Each row comes from the steps of one path. Every step used is in the known rows, and no mark comes twice. Write the path behind each row, first mark first.
Known rows
fube vogi: 16.9,-7.7,21.6,11.2,7.7,7.4,20.1,-8.6,5.7,8.8,-9.0,-13.3,9.2,-18.7,17.7,-5.0,7.5,7.4,-8.7,-2.7,-0.7
lufosa pabo popu diteb: 6.3,-5.7,-11.4,-12.8,-1.7,12.6,3.7,-31.5,21.5,19.9,-11.3,7.2,-8.9,8.5,-10.1,-32.9,-3.3,-10.3,8.0,-0.9,13.9
vogi zuva diteb: -19.3,1.6,-20.6,-2.5,-4.6,0.8,-23.5,-33.0,18.3,-7.5,37.6,-9.3,-9.9,12.2,3.3,-19.6,11.0,-4.4,-3.7,3.2,5.8
diteb rusite gapas: -3.6,-1.6,24.4,-16.3,3.3,24.6,1.3,42.5,-0.4,-13.3,5.4,5.6,-0.1,3.8,-0.5,-5.9,-14.0,-7.4,-13.7,-4.9,-4.3
pabo popu diteb rusite gapas fube vogi zuva: -1.5,-5.6,26.1,-19.7,8.6,18.6,5.5,-29.7,9.6,0.7,-11.8,-0.8,0.2,9.3,47.2,-17.0,3.1,-5.1,-16.5,-2.5,-6.8
vogi rusite gapas fube: 3.5,-14.6,14.0,-29.6,16.2,21.4,0.5,31.4,-8.0,-9.3,-3.8,8.1,8.8,6.1,-8.1,26.4,-6.4,-6.5,-18.2,-7.2,1.1
zuva gapas: -20.1,6.5,-2.4,-4.1,2.1,25.4,-5.2,21.7,-7.7,-5.4,9.8,-2.9,7.8,1.0,-18.5,6.7,-1.5,1.6,18.3,7.2,6.3
gapas zuva vogi rusite: -33.8,-6.8,-32.7,8.9,4.1,19.8,-10.9,-23.7,17.1,-4.8,9.8,7.3,-16.7,-1.5,-9.3,0.9,14.4,7.0,-3.0,-3.1,-6.0
zuva gapas fube: -5.5,-5.4,-0.5,-19.6,10.6,13.3,3.5,32.4,-12.3,-6.4,-2.5,-5.4,14.1,7.4,-7.3,23.2,-6.1,-8.5,7.3,-0.2,5.4
lufosa pabo popu diteb rusite gapas fube vogi: 20.2,-18.5,31.8,-15.2,14.4,24.5,29.0,10.3,10.7,9.4,-21.5,-9.3,11.9,-8.8,21.4,-9.7,-5.0,-5.4,-16.4,-8.4,5.3
vogi zuva diteb rusite: -8.3,4.3,-6.1,3.7,-3.8,-5.1,-19.9,8.1,11.6,-12.5,24.8,-17.4,-21.2,12.1,30.2,-25.6,0.0,-15.7,-7.7,-1.4,2.4
popu diteb zuva vogi rusite: 3.2,-9.1,-31.3,14.7,1.2,9.5,-9.2,-17.9,7.4,-1.5,24.4,5.3,-18.2,-9.1,-28.6,-10.3,20.6,2.4,-2.7,2.6,-1.8
popu diteb rusite vogi zuva gapas fube: -8.7,-4.9,-3.0,-20.6,10.6,17.7,0.9,12.6,-5.0,-7.8,-3.6,-7.1,4.3,11.6,13.9,10.2,-5.9,-16.7,-2.3,-0.6,1.2
popu diteb zuva vogi: 2.9,-8.2,-45.1,17.5,-11.4,-3.3,13.3,-24.5,15.5,0.7,30.9,1.8,-5.8,-8.7,-42.7,-31.0,15.4,-2.6,12.5,4.8,-8.4
lufosa pabo: -8.9,-8.6,-0.8,1.4,-2.5,12.5,14.9,-6.7,6.3,6.7,-12.7,0.1,-0.6,-4.9,14.2,-14.7,-10.5,2.9,1.5,3.7,10.6
popu diteb zuva gapas rusite vogi: 2.5,-11.4,-13.1,-7.9,4.4,19.7,1.6,13.5,10.0,1.1,-1.9,-0.6,6.0,-8.8,12.6,9.5,15.0,6.2,-15.7,-0.5,7.2
rusite gapas fube: 3.0,-13.0,13.9,-30.8,11.7,15.7,9.6,31.4,-6.5,-8.3,-4.6,5.7,15.6,7.5,-8.1,21.0,-11.2,-8.3,-12.5,-6.8,-1.0
gapas rusite vogi zuva: -22.3,-4.6,2.6,-11.2,2.4,11.9,-6.8,-30.7,11.5,-3.9,-12.8,5.4,-3.1,6.9,55.6,2.3,13.5,8.4,-23.9,1.9,-6.4
pabo popu: -19.4,3.7,13.8,-22.3,-1.1,14.2,-9.0,-17.0,10.8,9.1,-20.9,12.2,-1.7,11.9,12.5,-7.1,9.3,5.4,-0.8,0.7,7.6
rusite vogi zuva gapas: -38.1,7.5,0.1,-8.3,2.1,35.0,-8.9,-12.9,-2.0,-8.4,4.3,1.3,4.6,4.1,11.1,4.2,4.6,3.8,3.4,10.0,-0.7
pabo popu diteb rusite vogi: -1.7,-3.4,1.4,-1.8,2.1,13.7,2.0,-9.3,17.4,4.1,-17.9,-4.2,-12.3,-3.1,23.8,-11.6,1.7,-12.3,-22.7,-5.4,1.2
pabo popu diteb zuva vogi: -3.7,-6.9,-39.8,10.3,-11.9,1.6,10.4,-29.9,19.1,3.7,24.1,5.8,-6.4,-4.3,-37.8,-33.7,18.8,-0.8,12.2,5.2,-6.0
pabo popu diteb zuva vogi rusite gapas: -9.0,-9.5,-1.0,-17.3,4.1,39.3,-5.4,0.5,10.3,-4.6,17.3,20.8,-3.9,-0.9,-38.6,-9.0,8.2,3.6,-11.3,-0.7,-1.3
lufosa pabo popu: -25.1,-2.4,13.9,-20.8,-2.8,22.5,1.5,-22.0,15.5,14.5,-30.1,12.8,-2.0,8.4,23.1,-17.2,1.8,7.8,0.8,3.1,15.0
rusite gapas zuva: -35.2,0.8,-14.9,-26.9,-0.6,30.3,-1.5,-13.6,16.4,-10.2,14.3,17.1,6.7,11.8,8.1,-2.3,-10.2,1.3,-3.5,-10.9,-10.7

Write each row's path
16.8,-13.6,15.5,1.5,18.8,15.0,-1.1,1.5,-2.5,2.6,-8.1,-6.8,-2.8,-12.8,16.8,17.2,12.9,4.8,-20.2,-5.5,4.4
gapas fube vogi rusite
-9.9,-3.8,-4.9,6.4,1.1,10.2,-4.3,1.3,16.8,-5.8,2.5,-13.9,-11.0,-6.8,22.9,-4.6,4.8,-9.2,-26.8,-4.2,3.2
zuva diteb rusite vogi
-0.3,8.0,-9.5,-5.0,-4.1,19.8,-7.9,18.5,-15.1,-9.6,33.8,0.8,9.9,-3.7,-16.7,-2.7,7.0,2.9,17.3,10.2,4.9
diteb zuva gapas
-53.6,-7.0,-37.8,-0.5,-5.4,25.2,13.9,-21.9,29.0,-7.4,12.4,10.7,0.3,3.0,-25.7,-14.1,2.0,4.3,7.4,-4.0,-15.9
rusite gapas zuva vogi
-29.5,-3.4,-7.2,-22.2,6.5,38.5,-3.8,-16.8,16.8,-8.4,12.3,14.5,3.0,3.7,14.6,1.7,-2.8,6.0,-12.0,-12.2,-8.9
fube vogi rusite gapas zuva
-22.0,-5.3,-21.4,-4.9,-1.3,6.9,-21.4,-27.9,24.8,-6.2,26.9,-9.2,-8.2,8.4,18.2,-10.4,17.2,0.3,-17.2,1.1,7.9
gapas rusite vogi zuva diteb
12.3,2.6,1.2,-4.5,-0.6,-1.1,-6.1,10.9,11.5,4.1,-4.8,-6.1,-20.1,10.8,16.3,-30.5,-6.0,-20.7,0.0,-5.6,4.5
pabo popu diteb rusite
7.0,-11.4,15.6,-35.3,11.1,16.6,6.1,34.8,0.5,-5.3,-10.0,4.3,5.5,14.1,0.8,5.5,-13.4,-18.1,-12.5,-9.7,2.0
pabo popu diteb rusite gapas fube
-6.9,-10.7,-26.3,7.9,-0.2,18.5,-7.3,-25.9,13.6,3.8,12.7,9.4,-18.5,-6.6,-19.3,-17.8,20.3,5.7,-2.3,4.0,4.3
lufosa pabo popu diteb zuva vogi rusite
35.2,1.0,-18.0,-11.1,-9.6,-2.9,-6.5,-25.3,2.6,6.2,30.4,10.0,-2.9,1.5,-9.5,-30.9,13.3,-6.3,3.6,2.4,3.4
pabo popu diteb zuva
-14.4,3.9,-20.9,0.8,-4.1,-1.6,-17.7,12.0,18.3,-12.5,28.5,-16.5,-18.6,11.1,24.8,-23.1,-3.9,-16.0,-3.7,-8.5,2.7
gapas zuva diteb rusite
-10.8,-7.7,4.4,-12.6,8.2,18.0,-4.0,32.7,3.6,-2.1,-6.1,-4.3,8.9,4.3,35.1,9.0,13.4,15.6,1.8,2.3,7.6
fube vogi zuva gapas rusite
-12.9,-1.0,14.3,-17.7,1.1,24.8,-10.3,26.0,8.5,-16.7,23.4,1.1,-5.0,9.6,1.6,-15.2,-8.9,-9.2,-15.5,-3.4,-1.5
vogi zuva diteb rusite gapas
10.4,-1.4,-11.2,-14.4,-0.5,6.8,-3.6,-27.9,18.2,16.7,-5.0,7.0,-8.6,11.0,-17.0,-26.4,1.9,-11.5,7.3,-2.6,8.6
pabo popu diteb
12.9,-8.6,15.0,10.2,14.5,16.6,-4.7,-6.9,0.8,3.8,-3.6,-5.3,-7.3,-16.2,13.3,8.2,15.3,9.9,-17.5,-2.9,3.8
fube vogi rusite
5.5,-11.4,17.8,-28.1,11.6,13.2,8.1,46.7,-7.3,-12.0,-5.9,0.6,8.7,9.0,5.7,14.7,-15.0,-14.9,-15.3,-8.6,-1.6
diteb rusite gapas fube
5.2,-16.5,-1.3,-31.4,11.1,24.1,2.0,13.7,1.8,-4.8,5.0,13.1,5.3,7.0,-22.3,8.2,2.8,-8.0,-12.8,-5.4,1.0
pabo popu diteb zuva vogi rusite gapas fube
-7.1,-3.6,21.8,-14.0,3.8,27.3,-3.5,24.0,10.4,-14.0,20.5,-3.5,-1.4,3.2,7.8,-17.0,-6.0,-6.9,-18.7,-4.3,-1.9
fube vogi zuva diteb rusite gapas
22.7,-10.6,17.6,-2.8,11.9,14.2,21.2,11.8,-6.0,2.3,0.7,-15.6,20.0,-15.6,13.3,6.6,7.5,2.2,-4.0,-1.3,2.7
diteb zuva gapas fube vogi
-10.7,-9.4,1.5,-10.3,4.5,35.7,-3.6,11.9,3.0,-11.2,20.9,17.4,-0.8,-5.6,-33.7,0.7,6.6,7.1,-13.6,0.2,-5.4
diteb zuva vogi rusite gapas
-7.9,-7.5,-4.9,-13.4,6.7,13.5,-6.1,53.6,0.6,-2.4,-4.0,-2.6,8.3,4.7,11.6,15.4,9.2,12.4,7.4,0.7,12.4
zuva gapas rusite
-14.6,1.7,0.9,-2.6,-0.3,10.0,-6.5,-40.3,11.1,-5.1,-5.3,0.0,-14.0,7.3,47.6,-16.4,3.5,-8.6,-21.3,1.0,-9.9
popu diteb rusite vogi zuva
-7.1,-13.1,-8.7,-14.8,3.2,29.5,3.6,5.4,16.1,6.4,-13.2,4.1,5.3,-6.5,21.9,1.7,14.5,8.9,-15.5,1.0,13.5
lufosa pabo popu diteb zuva gapas rusite vogi
-4.5,-6.7,25.6,-13.9,9.0,16.7,9.1,-28.3,2.6,-3.3,-7.6,-0.9,8.3,3.2,42.5,-3.5,4.1,2.5,-17.3,-0.3,-10.1
rusite gapas fube vogi zuva
-15.9,-10.6,-2.7,-8.0,7.5,24.2,2.1,20.8,9.7,-0.3,-16.6,-1.6,7.7,-7.7,20.9,20.8,12.2,10.7,-17.9,-0.8,6.9
zuva gapas rusite vogi
23.3,-14.6,21.9,-0.6,14.0,4.9,25.4,3.8,1.0,6.9,-15.6,-15.8,15.2,-14.0,21.5,8.3,3.8,0.6,-12.5,-6.3,0.0
gapas fube vogi
14.0,-8.0,-16.7,-13.4,2.3,8.9,-7.8,45.9,-0.6,-1.7,15.9,-0.6,7.5,2.4,4.1,2.2,13.0,7.8,9.3,1.8,12.2
popu diteb zuva gapas rusite
-34.8,-0.9,-14.8,-25.6,3.9,36.4,-10.9,-13.9,14.8,-11.3,15.8,19.1,0.0,10.1,9.0,3.6,-5.5,3.6,-9.0,-11.3,-8.7
vogi rusite gapas zuva
21.9,0.6,-6.3,6.2,-0.2,-8.0,-2.2,19.9,6.0,-0.4,5.3,-11.9,-19.2,5.4,10.0,-27.0,-10.9,-23.6,0.3,-6.0,0.6
popu diteb rusite
-12.5,-12.5,-1.0,-16.7,3.2,44.3,-0.2,-1.3,12.9,-2.4,13.0,21.2,-3.8,-2.4,-33.4,-13.7,4.7,4.4,-10.7,0.6,2.3
lufosa pabo popu diteb zuva vogi rusite gapas
-6.7,-9.8,-40.0,10.2,-12.6,5.8,15.3,-32.2,21.5,6.4,19.9,5.9,-6.6,-6.1,-34.0,-38.7,14.9,0.2,12.6,6.4,-2.2
lufosa pabo popu diteb zuva vogi
19.4,-16.5,31.6,-10.6,15.7,18.9,27.3,13.6,1.0,2.8,-12.6,-9.3,20.1,-13.2,11.4,9.7,-0.4,1.6,-17.4,-7.5,-1.5
rusite gapas fube vogi
1.4,-2.4,18.9,-23.3,3.2,27.9,-0.5,28.3,8.6,-4.9,3.1,8.8,-4.1,8.8,-8.7,-18.7,-13.4,-13.0,-10.1,-6.2,0.1
pabo popu diteb rusite gapas
19.1,-16.1,26.2,-7.9,14.4,16.3,20.3,21.3,6.4,-1.1,-0.1,-17.7,13.2,-10.7,14.6,0.7,-0.1,-4.7,-19.3,-8.8,1.9
zuva diteb rusite gapas fube vogi
